Known rows, with every way that one mark hangs from another:
pefup(mugul(monep(vevili) sofi(reke(rofuzil)))): [ 16 -28  -3 -18  11   6  27  11 -11 -19  12  11 -31 -11  -2  18 -29  -1
  -2 -14  18   3 -21  -3 -14]
vevili(monep sebul): [ 17   8 -23  16 -42  16 -17  -2 -22   3 -22 -20  18  22   4 -24  35 -22
  -3   2 -20  -7   8  33  16]
mugul(monep(vevili(sebul)) sofi(reke(rofuzil))): [ 14 -33  -7   8 -14 -14  12  -5 -23 -29  20 -27 -17  -2 -18  26  13  -2
  -1  23  27  -7  17 -15  -1]
vafat(pefup(mugul(monep reke(rofuzil) sofi))): [ 44   4  23  -5  11  10  19   9  15 -29   6  26 -10  -3  23  33  13  11
 -12 -13  12   4 -27 -20 -20]
mugul(monep(vevili(sebul)) reke(rofuzil)): [ 14  -1  -3  17  -7 -14 -12  11  12 -21  16 -35 -12 -24  -5  37  17  -5
  -7   2  18  -9  18 -15 -16]
vafat(pefup(mugul)): [ 45  34  22  -4  -5   7  22  13  -1 -11 -15  39  -8   4  34 -22  -8   3
  -2 -32   5   6 -15  -7   9]
bubelaz(dofa sebul): [-25  25  -6 -19   6  36 -14 -36  -2  28 -24   5 -25  31  28 -71  17   0
  25 -15   4  35  10  15  12]
bubelaz(dofa): [  8  26  -6 -21   8  23   7 -15  -5  22 -20   3 -18  14  25 -56  -8  -7
  13 -11 -11  22  13  22  10]
monep(mugul(reke(rofuzil) sofi) vevili(sebul)): [-55   5   2   8   5 -28   5  -6   2 -36  13 -31  -5   4 -39  28  11  16
 -11  22   6   2   3 -24   5]
mugul(monep(vevili) reke(rofuzil) sofi): [ 14 -28  -7 -17  17 -12  20  -3   9 -34  31 -32  -4 -16 -20  53   4   6
  -2  24  18 -14   2 -19 -27]
vevili(monep(mugul(reke(rofuzil) sofi)) sebul): [-26  -6 -11  20 -18   9 -17  -7  -7  -8  -7 -29  18  22 -17  18  44  -7
  -9  25 -27  -3 -15  14   2]
pefup(mugul(monep sofi) vafat): [ 34 -20   9 -19  40  12   7  -2  36  10   1  50  -9 -17  12  17 -48   6
 -21 -39  -8  17 -27  13 -21]
monep(mugul(sofi)): [ -8   3  -1  -9  14 -17  12   5 -12   3  -7   6   1  12  -4  -5 -21  18
  -9  -3 -16  10  -1   1   6]
mugul(monep(vevili(sebul)) reke): [ -8   7  -3   9   2 -23 -31   5  27 -13   8  -9  -3 -20   8  36   9  -6
  -9  -1  20 -19  25 -11 -12]
monep(mugul(reke)): [-24  28   9   1  14 -20 -14  13  14  19  -3  10   5  -9  15   3 -16   1
  -1  -9 -14  -2   0  -5   0]
vevili(monep(mugul(reke(rofuzil) sofi))): [ -9 -10  -5  -9   3  12   8   1  -8   3  -4 -18  19   7  -8   6   9 -10
   5  29 -30 -14 -30  14  -4]
pefup(mugul(reke) vafat): [  8  21  14 -19  32  15  -2   0  51  27  10  48   7 -30  19   5 -45 -15
  -1 -44 -10   9 -25  10 -12]
monep(mugul(reke) vevili(sebul)): [-65  32   9  15   4 -36 -22   3  17 -15  -5  -8  -3  -7 -11   9  -4   5
  -8   4   5  -8  16 -19  13]
sofi(reke): [ 22  16   0  -3 -21  -5   4   8 -24  25   8   4   5  -5  23 -29 -13 -27
  28  -4   9  -8  17   3  19]
pefup(mugul(monep(vevili) reke sofi) vafat): [ -8 -14  15 -27  55   2   2  -9  61  -6  18  44  -3 -32   2  43 -47   0
 -13 -21   7  -4 -28  -5 -27]
tugit(dofa): [ 40  -2  -4   7 -18   8   5   7 -30  22   4 -13  11 -10   5 -37  -3  22
  21 -14  22   5  34  -9  15]
tugit(bubelaz dofa): [ 17 -14   6  22 -20   7  19   1 -30  24   5   2   0 -21 -15 -53  11  38
  27  -1  40  16  49 -18  14]
dofa(bubelaz(sebul)): [ 11  29  -2 -14 -28   6  25   8 -25   5 -13  -6  -4  48  -3 -62  10  -9
  22  17   6  -9  21  -7   5]

Rows:
[ 16   9   5   5 -32  14  15   6 -34  15  -4 -14   5  26  -8 -64  15  18
  34  17  31  -5  35 -25  12] : tugit(dofa(bubelaz(sebul)))
[ 16 -21 -10 -15  21  -8  -7  -2  24  -6  22   1  12  -5   6  58   8   4
  -8   7   7 -11   7  -6 -30] : mugul(monep reke sofi)
[  5 -26 -11   2   5 -12   4  -7   9 -40  29 -38  -5  -6 -27  60  26   8
 -12  22  20  -6  11 -18 -23] : mugul(monep(vevili(sebul)) reke(rofuzil) sofi)
[ 18   4  18  -9  40  10 -18   8  62  26   7  54  -4 -41  31  26 -46 -11
 -13 -47  -7   6 -26   7 -27] : pefup(mugul(monep reke) vafat)
[-41  27   4  17  -6 -35 -10   8  -8 -15 -19  -8 -14   3 -12 -20 -14  10
 -11  -5   2   1  20 -11  25] : monep(mugul vevili(sebul))
[ 26  -9 -13 -19   0   6  32  -6  -5 -13  35 -33  18   5 -21  31  17   1
   8  12   1   5  -1  -4 -16] : mugul(reke(rofuzil) sofi)
[-47   0   5  14  -9 -30  10  -5 -25 -27   5 -23 -14   8 -32  -1  -1   8
  -1  24  11   2   8 -22  22] : monep(mugul(sofi(reke(rofuzil))) vevili(sebul))
[ -1 -14  -3  -4 -10  11  14   2 -32  10  -8 -14  10  11  -3 -16   1 -16
  14  31 -25 -13 -26  16  11] : vevili(monep(mugul(sofi(reke(rofuzil)))))
[ 20   1  -8  11 -10 -22 -14  10  -3 -13 -10  -8 -17  -9   7   0  -4   1
 -14 -13  15  -8  30  -1   2] : mugul(monep(vevili(sebul)))
[-20   2   6  -4   7 -18   7   3 -16  11   2  11   0   8   1  -5 -18   4
   6   9  -7   3  -3  -6  12] : monep(mugul(sofi(reke)))
[-39  -1 -11  14 -14   5 -30 -10   2  -4 -13 -11  24  25  -9  18  39  -7
 -12  23 -26  -8 -10  15   5] : vevili(monep(mugul(reke sofi)) sebul)
[-34  16  -6  24 -20   4 -40   1   4   8 -21  -9  20  13   5   1  33 -16
  -9  10 -28 -10  -6  18   9] : vevili(monep(mugul(reke)) sebul)
[ -6  -8  -9 -12   0   7   6   0 -19   7 -20  -1  15  17   1 -16  -4  -6
   1  20 -32 -15 -22  21   7] : vevili(monep(mugul(sofi)))
[ 12  -5  13 -23  26  16  19 -10  21  18  14  49   3 -13   7  -2 -48 -12
   4 -29  -3  14 -28  10   1] : pefup(mugul(sofi(reke)) vafat)
[-16  12  -9  26 -28   3 -30   4 -15   9 -32  -9  11  20   4 -22  24 -10
 -12   4 -29  -3  -3  25  19] : vevili(monep(mugul) sebul)
[ 36 -27  15 -10  28  17  15   0  21  13  16  39 -16 -25  11  16 -41  -6
  -6 -27   0  16 -32   6 -17] : pefup(mugul(monep sofi(reke(rofuzil))) vafat)
[-24  -4  -4 -13   8   7  -5  -3   1   7  -9  -1  25   9   1   7   4 -11
   5  26 -27 -22 -24  15   0] : vevili(monep(mugul(reke sofi)))
[-17 -10  -8  25 -31  10 -11  -5 -31  -3 -12 -25  10  25 -14  -5  37 -13
  -3  27 -22   0 -12  15  17] : vevili(monep(mugul(sofi(reke(rofuzil)))) sebul)
[-11 -14   5  24 -25  18   3 -16 -28  28   1   4  -5  -9 -14 -65  31  43
  36  -3  51  26  47 -23  15] : tugit(bubelaz(sebul) dofa)
[ 41   0  15  -8  31  10  -6  12  38  26  -9  54 -15 -32  30  -3 -55  -5
 -16 -55  -9  14 -21  17 -15] : pefup(mugul(monep) vafat)
[ 12 -23 -17  -3   0 -20   3  -7  -4 -33   3 -12 -10   6 -16  26   4  15
 -18   6  18  -6  22  -5  -5] : mugul(monep(vevili(sebul)) sofi)
[-19  10  -7  29 -26   9 -29   5  -5   4 -15 -26  14  11  -2   0  39 -15
  -7  14 -28  -3 -10  16   7] : vevili(monep(mugul(reke(rofuzil))) sebul)
